Every row comes from one small tree of marks. The marks that hang from a mark follow it in brackets, in alphabetical order. Every link used is in the known rows. Which tree was each row made from?
Known rows:
M{E{C{D}} J{X}}: [ -5  -3   8  14  16  -2  17 -18  -3 -10   6  22   5   4 -16 -13  -4   1
  -2  -9  -6  -2 -13  15   3   0  -7  -6 -21  -6  -3 -38   7]
V{A E{M}}: [ -6   6  -8  -2  -1   3  -5   0  -6  23   2   0 -12   8   9  -1   5 -17
  -8   9  -7   7  -3  16   2  21   6   1  -3  -6  -7   9  -7]
C{D E{M{J}} P}: [  5   6   4   3  -7   2  -5 -19   8 -10   3   9 -17   6 -29  -5  -1   5
 -15  11 -14   6   3  16  -6   0   0   8 -23   5  -9 -12  -9]
J{M X{G}}: [ -3  -4   6   2  -4  -7  -1  13   7  11  -8   6  12  -2  20 -11  -6  -4
 -19  -7  -8  -9   0   9   8   4  -1  13 -18   9  -2 -24   2]
G{X}: [ 1  9  8  2  2  2  5  2 -5  4 -1  6 -2  7  0 -3  8  1 -5 -6 -3  7  7  1
  2 -1  0 -3  7 -3  0  1 12]
N{P{C{E{M}}}}: [ -2   6  -6   1  -1   0  -2 -18 -13  15   9  -3 -14  17  11   0   8  -7
 -17  20  -3   6   2   6 -13   3 -14   1 -15 -18 -18  12  -9]
M{E}: [ -2  -4  -6  -3   7 -10   1  -2  -1   1   1   3  -7  -3  -7 -13   1  -6
   6  -5  -5  -2   0   6  -4   1  -6  -3   4 -10   0  -7   8]
V{A E{C}}: [ -3   1  -2   7  10   7  11  -9 -13  20   5  13   1   6   6 -11   2 -14
  -6   8  -2   2 -17  10   7  14   3   0   4  -2  -4  -1  -8]
A{V{E{C{P{N}} M}}}: [ -4  12  -5   8  19  -7   2 -21 -16  20   9  12   0  19   0 -14   4  -5
 -35  13  -2  19  -8  10  -6  10  -2  20  -8  -1   0   2 -15]
P{C{E J{M X{G}}} N}: [ -6  -2   3  11  11  -4   0  -5  -2  10 -18  18   3   0  24 -26  -5  -2
 -12  15  -3 -23   4  30 -10  13 -16  10 -21  12 -12 -24 -10]
V{A}: [-2  5  1 -2 -1  1  5 -8 -1  2 -3  0 -8  1  7  0  2 -6  2  4  2 -1 -1 10
  4  8 -3 -3  1  7  0  0 -7]
J{C{D} M{E{V}} X{G}}: [ -9 -11   3   9  12 -23   4  10   4   4  -9  20  15   5  19 -24  -5  -1
 -30 -18  -1 -14 -12  31   0  -1  -6   9 -14  18 -12 -39  11]
J{M X}: [ -1  -2   5   3  -9  -3   2   7   7  12  -5   1  10   9  18  -7  -8   0
 -11  -2  -6  -2   5  13   8   7  -4  15 -14   8  -3 -21   6]
J{C X}: [  0  -4   9   6  -4  -2  11   0   2   8   1   8   5  13  27  -4   3   6
 -14 -10   1  -9   1   8   0   4   0   1   0   6  -5 -16  11]
A{V{E{C{J}}}}: [ -8 -13  -2  15  18   0   7 -12 -10   3  11  29  15   6   0  -9   3   0
 -11   8  -1   1 -21   5 -10   5   3  -1   2   2  -2  -4  -1]
G{X{J{C M}}}: [ 12  -4  11   0 -19   8   4   5   4  20  -6  11  -3  18  18 -11   4  -9
 -19  -6   2  -1  -6  17  10   0   6   4   1  12 -16  -5  15]
E{M V{A}}: [ -6  14  -5  -1   9  -2  -3  -7 -12   5   2  -9  -9  11   7   5  -1  -9
 -17   8  11  11 -15  11   8   7  -3  -2  -7   0  -1   7  -5]
E{M V}: [ -3   9  -5   0  10  -3  -9   0 -10   4   6  -9  -1   8   1   6  -3  -2
 -19   5  11  12 -14   1   3  -2   0   2  -8  -6  -1   7   2]
J{C M X}: [  1  -7   7   4 -16  -2   6   6   7  17  -1   7   7  20  33 -10  -5   0
 -17  -8  -2  -7   2  16   7   7   2  16  -7  15  -7 -22  11]
E{C{D P{N}} M V}: [ -5  22   4   9  30  -6   1 -22 -12   2   1   3   3  12 -14  -4  -4   4
 -35   6  17  20 -18  17  -1  -6  -6  17 -22  14  -4  -7 -19]
A{V{E{C{D} M{J{X}}}}}: [ -9  -4   4  22  12   4   6 -15 -12   3  13  23  15  17   1   1   0   2
 -27   4 -12  11 -17  16  -1  11   2   5 -29  -6  -5 -25  -1]
D{M}: [ -3   2   2   0  -2  -1 -14   3   2   4  -4  -3  -2   9   8   1  -6  -9
  -8   4  -5  -3  -1   2   5   5  -1   2  -9   1  -3  -3   0]
C{E{M} P{N}}: [  4  17   0  -2   7  -6  -8 -14  -4  15  -4  -2 -20  10  -7 -14   3  -1
 -18  16  -6   7  12  20  -8   4  -8  17 -11   0  -2   5 -17]
M{J{C{D E{V} P}}}: [  4  -1   3  12   3  -4   9 -15   4 -19   2  22  -6  10 -19 -18  -3  16
 -25   6   1  -7 -11  22  -5  -8  -6   0  -4  22  -8 -16  -1]
P{C N}: [ -2  10  -7   6   8   2   3 -10 -11   2  -6  -1  -4   5  11  -6   0  -3
   0  11  12  -2   4   7 -10   9 -12  -1  -2   1  -6   2  -9]
D{M{J{C}}}: [  1  -5   0   3 -14   6  -8  -3   8  -2   4   8 -12  20  11  -1  -8  -8
 -10   2  -1 -11  -9   1  11   6   4  -4 -10   7  -3  -7   5]
M{E J{C{D} X}}: [ -5  -9   5  10   1  -5  14  -8   9 -10   0  22  -3   9   0 -13   2   5
  -3 -15  -8 -12   0  25  -2   4  -4  -7 -11   4  -7 -34  14]
N{P{C{J{M}}}}: [ -8  -5  -5   1  -6   0   7 -15   9   3   2   9   0  12  14  -5  -1  -4
  -9  13   9  -3  -4   7  -7   2 -13   3 -16   9 -18  -3  -5]
D{C{P} M}: [  4   7   0  -2  -5  -9  -1  -7   1  -4  -2   4  -3  22  12  -6 -14 -16
 -26   0  -3  -1  -2  -5   4   7   5   9  -3   5 -13  -3  -4]

Write each row's tree:
[  0   9   7   5   5  -9   7 -12   9  -3  -9  14  -4   8   1 -10   3  11
 -17  -4   7  -4   8  25 -10  -1  -3  12  -4  30 -10 -10 -14] => J{C{D P{N}}}
[  0   0   4   4 -11   8   4  -8   3   6   9   6  -8  21  17   4   0  -1
 -18  -3  -1  -1  -6   4   8   9   6  -1 -18  -3  -3 -14  11] => E{M{J{C X}}}
[  6 -12   7   0  -4   1   1   1   4   6  -3  12   0  -5  12  -6   7  -7
 -17  -6   3 -17 -19   3   4  -5   9 -10  -3   8 -13  -4  -3] => X{G J{C}}
[ -6   7   0   8  11   6   0 -12 -13  20   5  10  -1  11   1   2   2 -15
 -13   6  -4  12 -16  22   0  16   8   4 -14   1 -15  -4 -16] => V{A E{C{D} M}}
[ -3   9   1   6  19   2  14 -15 -19   2   7   5   4   8   4  -4  -3  -6
 -15   7  16   5 -27   5  12  -1  -6  -4   0   4   1  -3  -4] => E{C V{A}}
[  0 -17   0   5   8 -15  -3   7   5   2 -10  18   7  -2   3 -22  -3 -10
 -26 -10   4 -16 -27  31   2  -8  -1   1 -12  19 -20 -25   3] => X{G J{C{D} M{E{V}}}}
[ -3   5  -3   4 -12   2   7 -18  12   4   6  18 -20  17  -4  -8   4  -6
 -21   4  -6   2  -6  25   0  18  10   2 -11  19 -16  -8  -8] => V{A E{M{J{C{D P}}}}}
[ -1  -2  21   9   1 -16  -6  -3   8   3 -11  24   5   9  16 -21  -1   1
 -37  -6 -18 -23   3  28  -7   3  -2  11 -20  25 -18 -34  -6] => J{C{D{M} E P} X{G}}
[ -2   4   7   7   9   8   4 -12  -8   6  11   9   2   6   3   0  -2  -8
 -25  -2  -4   2 -23  -9  15   1   7  -1 -32 -13   2 -22  -1] => E{C M{J{X{G}}}}
[ -6   8  10  13   9  -4   3  -8 -12  10  -3   9  -2  20  24  -3   2   3
 -31   3   0  -5  -6  44  -2   8  -6   3 -14  13 -15 -18  -1] => J{C{D E{M V{A}}} X}
[ -6   9   6  12  23   0  12 -16 -14  -6   2  10  10   6  -3   1  -4  -1
 -16   3  15   6 -26  19   5  -4  -6  -3  -8  16  -5 -12 -11] => E{C{D} V{A}}
[ -8   0  -1  14  26  -8  13 -23  -5   4   3  31   7   6  -6 -22   4   4
 -22  13   3   4 -12  15 -12   8  -5   9   1  12   1  -5 -13] => A{V{E{C{J P{N}}}}}
[ -7   3   8   8  19  -4  -4  -4  -6   5  -1   9   1   8   5  -5  -1   7
 -20   9   0  -3 -10  21  -3   2  -7  -1 -16  -7  -5  -9   6] => C{E{M V} J{X}}
[ -4  -1   0  11   5  -4   6 -16  -6  -3  -1  10  -1   6   1  -3   7   6
  -9  14  -3  -5   6  19 -20  -4 -18  -2 -14  -1 -22  -3 -16] => N{P{C{D E}}}
[ -8   9   4   7  11   2   6 -27   3  10   6  24  -5   6 -12  -8   2  -7
 -18   7   1   8 -18  24  -6  15   9   5 -14  18 -20  -9 -17] => V{A E{C{D J P} M}}
[ -9   5  -2   6  17  -9  19 -11  -3 -11   0  11  -7   5  -2 -16  -1  -1
  -6   2   1  -7 -12  20  12  11 -18 -16  -6  -6   8 -24  13] => M{E{V{A}} J{X}}
[ -1  13  -2  -1   4   2   6 -20  -9  25  13   8 -11  14  -2 -13   3 -18
 -24  10  -3  14 -17   7   6  16   7  10  -4   1  -9   1 -11] => V{A E{C{P} M}}
[ -5  -1  11   3  24 -16  18 -23   6  -1   5  31   5  -9  -9 -31   2  -3
 -17 -11  -4 -11 -19   5  -3  -2  -3   0 -11   4  -6 -35   7] => M{E{C{J{X{G}} P}}}
[ -3  12  10   8  11 -12 -14  -8   4   1 -18   8  -7   7  -9 -16  -5   2
 -17  13 -12  -6  15  36 -10   3 -13  15 -18  18  -9 -12 -23] => C{D{M} E P{N}}
[  8  15  -4  -1   6  -7  -2 -14 -11  11  -6   2 -16  21   6 -11  -5 -12
 -27  12  -4   7   9  15  -6   8  -1  16  -6  -6  -9   8 -18] => D{C{E{M} P{N}}}
[ 10   3   1   1  -9  -6   0  -6   5  19  -9  11 -13  18  10 -30  -4   0
 -24  10  -5  -7  12  30  -4   4  -8  27   0  24  -8  -6 -11] => J{C{E P{N}} M}
[ -2  -3   2   0   7 -28  10   1   7   7  -1  19   5   8  16 -37  -4  -3
 -40 -13   0 -12 -13  17   5   0  -7  14  -5  18  -8 -35  15] => J{C{P} M{E{V}} X{G}}
[ -9   5   1  13  16   2   2 -17   0 -14 -12  14   0  -3   0  -2  -1   6
   7   8  14 -10   1  23 -20   8 -10  -5 -12  18 -16  -8 -15] => P{C{D J} N}
[ -1   9  -1   5  18   4  -2 -10 -21  10  14  -4   3  14   0   4  -5  -7
 -25   5  14  16 -29  -5   8  -5   2   4 -12  -9   0   2   2] => E{C M V}
[ -4   4   4   8  29 -15  23 -20  -4 -11  10  25   6  -2 -18 -31  -3   0
 -31  -5   1  -5 -30  -3  11  -7 -10  -3 -15  -5   7 -36   9] => M{E{C{P} V} J{X{G}}}
[  2 -11   8  11  -2   1   8   0   1  -1   0  21  -2   3  12 -17   4   4
 -17  -1 -14 -24  -3  11   3   1  -1  -6 -10   0   0 -24   4] => M{J{C{E} X{G}}}
[ -7  -9   0  18  17  -3   5  -8 -15   2   7  24  22   7  -1  -4   2   2
 -15   3  -7   7 -15  15 -11   3   1   6  -4   6  -7 -12  -7] => A{V{E{C{D}}}}
